Every row comes from one small tree of marks. Brackets hold a mark, then the marks that hang from it, in alphabetical order. Every link used is in the known rows. Which tree was each row made from?
In the rows, 128 means zero.
Known rows
[fato balup [ludag nubav] zipokas]: [132 133 139 100 124 192 121 164 103 141 145 121  99 125 127 102  95 118
 107  49 139 123 148  78  97]
[meveg [fato balup]]: [115 124 149 145 125 142 118 139  52 160 166 178 121 116 109  82  72 107
 104  98 142  82 125 105 117]
[nesur [todi laro sanud]]: [184 147 158 214 187 169 114 119  92 174 185 184 147 125  82  63  66 103
 139 118 152  81  68  95 106]
[sanud [todi laro]]: [150 114 158 177 183 170 133 139 101 210 174 174 127 137 110  60  60 104
 128  83 158  82  81 128 113]
[fato ludag [nemek fabig]]: [122 124 128 139 136 133 120 137 123 190 102 177 106 136 135 109  96 137
 128  92 160  99 111 119  84]
[todi laro nesur]: [157 141 179 180 172 132 110 118 109 189 184 166 119 141 113  55  25 110
 127 115 152  60  85 121 125]
[todi laro nesur sanud]: [157 155 210 199 178 125 115 114 107 184 182 161 137 145  93  42  31 112
 127 115 152  50  77 121 119]
[nemek [fabig [balup [fato ludag]] kuza]]: [100 119 139 171 136 100 117 148 122 106 108 132 115 167 136 106 127 124
 128  97 206  67 114 149  83]
[fato balup ludag nemek zipokas]: [130 147 140  81 100 154 130 163 100 155  91 132  92 105 153 106 109 119
 118  50 103 139 129  90 102]
[meveg [fato balup [ludag nubav] nemek zipokas]]: [114 121 158  95 121 165 142 161 100 119 126 133 108 108 130 103 112 126
  92  53 117 147 139  78 105]
[meveg fato]: [112 110 146 160 145 144  97 132  67 182 171 178 111 128 101  85  78 118
 110 115 161  90 111 107 113]
[balup [fato [nemek fabig] zipokas]]: [107  96 129 140 140 123 144 144 116 165  84 153 110 151 158 122 102 130
 135  80 169 112 123 138 122]
[zipokas [fato balup [ludag nubav] [nemek [fabig kuza]]]]: [147 137 122 110 122 114 114 137 117 153 113 143 136 135 138 117  98 114
 109  61 160 111 101 129  67]
[zipokas [fato balup nemek]]: [169 151 131 108 100 126 118 121  60 204 129 161 113 125 123 101  68  93
 104  78 122 105  81 111 101]
[fabig balup todi]: [128 153 126 182 143 140 131 136  95 148 152 124  94 133  96 104 110 127
 104 114 166  82 100 121 110]
[zipokas [fato ludag]]: [167 131 131 122 113 155  80 123  92 209 150 148 101 144  90  93  77  96
 104  92 155  98  95 101  55]
[fabig [todi laro sanud]]: [148 142 167 210 182 142 131 123 114 174 172 139 127 136  79  51  72 104
 121 119 154  80  82 123 109]
[fofav [meveg [fato nemek]]]: [115 116 158 146 138 124 110 148  55 191 132 179  95 115 111  81  78 151
  99 106 134 125  94 112 111]
[zipokas [fato balup ludag [nemek fabig]]]: [153 141 133 110 103 120 126 126 106 190  96 173 128 132 120 113  84 107
 111  72 140  92 104 129  61]
[fabig balup kuza [todi laro nesur sanud]]: [135 192 200 224 180  81 134 124 128 107 165 103 141 136  94  61  84 118
 118 121 164  49  58 152 120]
[meveg [fato balup ludag [nemek [fabig todi]] zipokas]]: [ 86 127 149 127 118 124 162 154 138 112  78 141 129  92 133 118 131 133
 108  71 124 118 148 132  84]
[nubav ludag]: [132 150 148 144 107 158  67 143  79 213 169 169  75 136 118 104  56 115
 111 107 158  92  94  80  97]
[meveg [fato [ludag nubav] [nemek fabig] zipokas]]: [ 93 105 144 121 153 156 136 148 142 141 115 153 125 122 128 124 114 144
 107  70 160 131 145 108  90]
[fato balup ludag [nemek [fabig todi]] zipokas]: [108 144 131 118 115 133 157 160 145 135  67 128 115 102 146 122 128 137
 122  62 129 118 141 129  89]
[fabig [balup [fato ludag nemek zipokas]] kuza [todi nesur]]: [110 149 178 153 113  73 149 160 152  62  79  63  89 142 154 109 158 139
 106  79 138 114  94 131 109]

Write each row's tree
[108 147 128 143 148 153 171 152 164 107  98 106 107 128 121 141 146 156
 102  68 169 121 130 122  89] : [fato [ludag nubav] [nemek [fabig balup todi]] zipokas]
[ 86 131 150 124 149 149 158 150 134 109 110 141 125 122 119 133 129 150
  98  68 171 118 139 116  90] : [meveg [fato [ludag nubav] [nemek [fabig balup]] zipokas]]
[112 155 125 156 148 118 146 131  97 169 110 172 115 136 130 126  97 142
 123 102 176  81  98 138 115] : [fato [nemek [fabig balup]]]
[117 147 154 148 142 153 169 155 145 115  93 112 137 120 116 106 130 148
 113  53 142 119 138 116  87] : [fato balup [ludag nubav] [nemek [fabig [todi sanud]]] zipokas]
[140  97 146 145 115 132 127 140  99 160 113 147  77 161 137  80 115 121
 112  91 143 113  96  95  99] : [balup [fato ludag nemek]]
[129  81 137 164 149 144 145 135 131 147 124 156 106 177 132 100 111 141
 113  82 186  99 115 114  96] : [balup [fato [ludag nubav] [nemek fabig]]]
[103 175 174 159 134  69 144 157 136 113  79 115 148 110 148 110 108 148
 134  73 132  88 109 166 121] : [fato balup [nemek [fabig kuza [todi nesur sanud]]] zipokas]
[127 148 132  96 114 149 134 153  76 169 104 141 100 104 158 114  89 121
 122  63 112 134 118 104 133] : [fato balup nemek zipokas]
[137 136 113 143 121  88 101 130 147 170  89 130 123 127 122 119 122 118
 116  94 157 110  83 155  55] : [zipokas [fato ludag [nemek [fabig kuza todi]]]]
[105 135 125  94 133 137 126 169 137 121  89 125 122 114 171 128 117 137
 126  43 150 136 136 123 102] : [fato balup [ludag nubav] [nemek [fabig kuza]] zipokas]
[122  96 143 126 120 160 116 157 111 150 119 120  84 154 133  90 110 110
 117  76 154 118 132  97  93] : [balup [fato ludag zipokas]]
[ 75 146 166 120 132 123 144 167 112 132  72 155 114 109 113 124 119 163
 107  75 152 129 131 134  73] : [fofav [meveg [fato ludag [nemek [fabig balup]] zipokas]]]
[104 110 143 152 150 167 157 155 142 102 122 118 113 170 121 121 123 135
 111  69 204  91 146 119  85] : [nemek [fabig [balup [fato [ludag nubav] zipokas]]]]
[ 88 162 121 132 133  99 139 163 161 100  59  95 110 108 150 145 159 146
 126  74 159 126 113 152  88] : [fato ludag [nemek [fabig balup kuza todi]] zipokas]
[136 155 117 154 144 102 130 130 150 117 110 104 127 140 107 134 139 129
  96  84 183 105  82 149  62] : [zipokas [fato [ludag nubav] [nemek [fabig balup kuza todi]]]]
[114  86 137 131 144 158 153 150 145 138 100 133 109 161 148 115 121 141
 119  63 174 125 136 111  98] : [balup [fato [ludag nubav] [nemek fabig] zipokas]]
[125 117 146 147 133 154 179 152 143  77 107  71  82 154 125 115 163 138
  86  66 154 135 119  97 104] : [fabig [balup [fato [ludag nubav] nemek zipokas]] todi]
[120 129 152 117 111 137 155 153 107 113  85 109  81 148 144 112 138 123
 107  66 144 124 113 100 104] : [fabig [balup [fato ludag nemek zipokas]]]
[176 131 137 115 117 172 106 134  85 175 170 141 112 145  93  91  76  98
  87  67 149  98 113  86  62] : [zipokas [fato balup [ludag nubav]]]
[129  99 146 116 110 145 135 152 114 147  91 124  78 146 153 101 124 118
 117  67 134 139 118  95 102] : [balup [fato ludag nemek zipokas]]
[114 124 137 143 131 122 158 163 145  56  98  54  86 151 146 116 180 132
  94  65 156 146 107 114 109] : [fabig [balup [fato [ludag nubav] nemek zipokas]] kuza todi]
[ 65 151 144 138 135  86 143 159 155  78  67 107 125  99 135 139 168 140
 110  86 156 124 123 154  85] : [meveg [fato ludag [nemek [fabig balup kuza todi]] zipokas]]
[146 126 138 132 129 179 117 149  90 154 167 146 100 134 113  83  86 120
 101  74 151  98 128  77  93] : [fato balup [ludag nubav]]
[ 70 139 144 122 152 120 136 158 142  87  99 122 130 116 141 139 144 147
 108  66 176 129 127 132  95] : [meveg [fato [ludag nubav] [nemek [fabig balup kuza]] zipokas]]
[116 122 159 133 115 145 111 145  75 147 150 168 116 116 107  74  92 107
  99  91 134  89 128  92  86] : [meveg [fato balup ludag]]
[150 151 133 135 137 139 136 121 124 161 126 149 122 153  94 128 104 126
  96  76 184  94  92 120  60] : [zipokas [fato [ludag nubav] [nemek [fabig balup]]]]
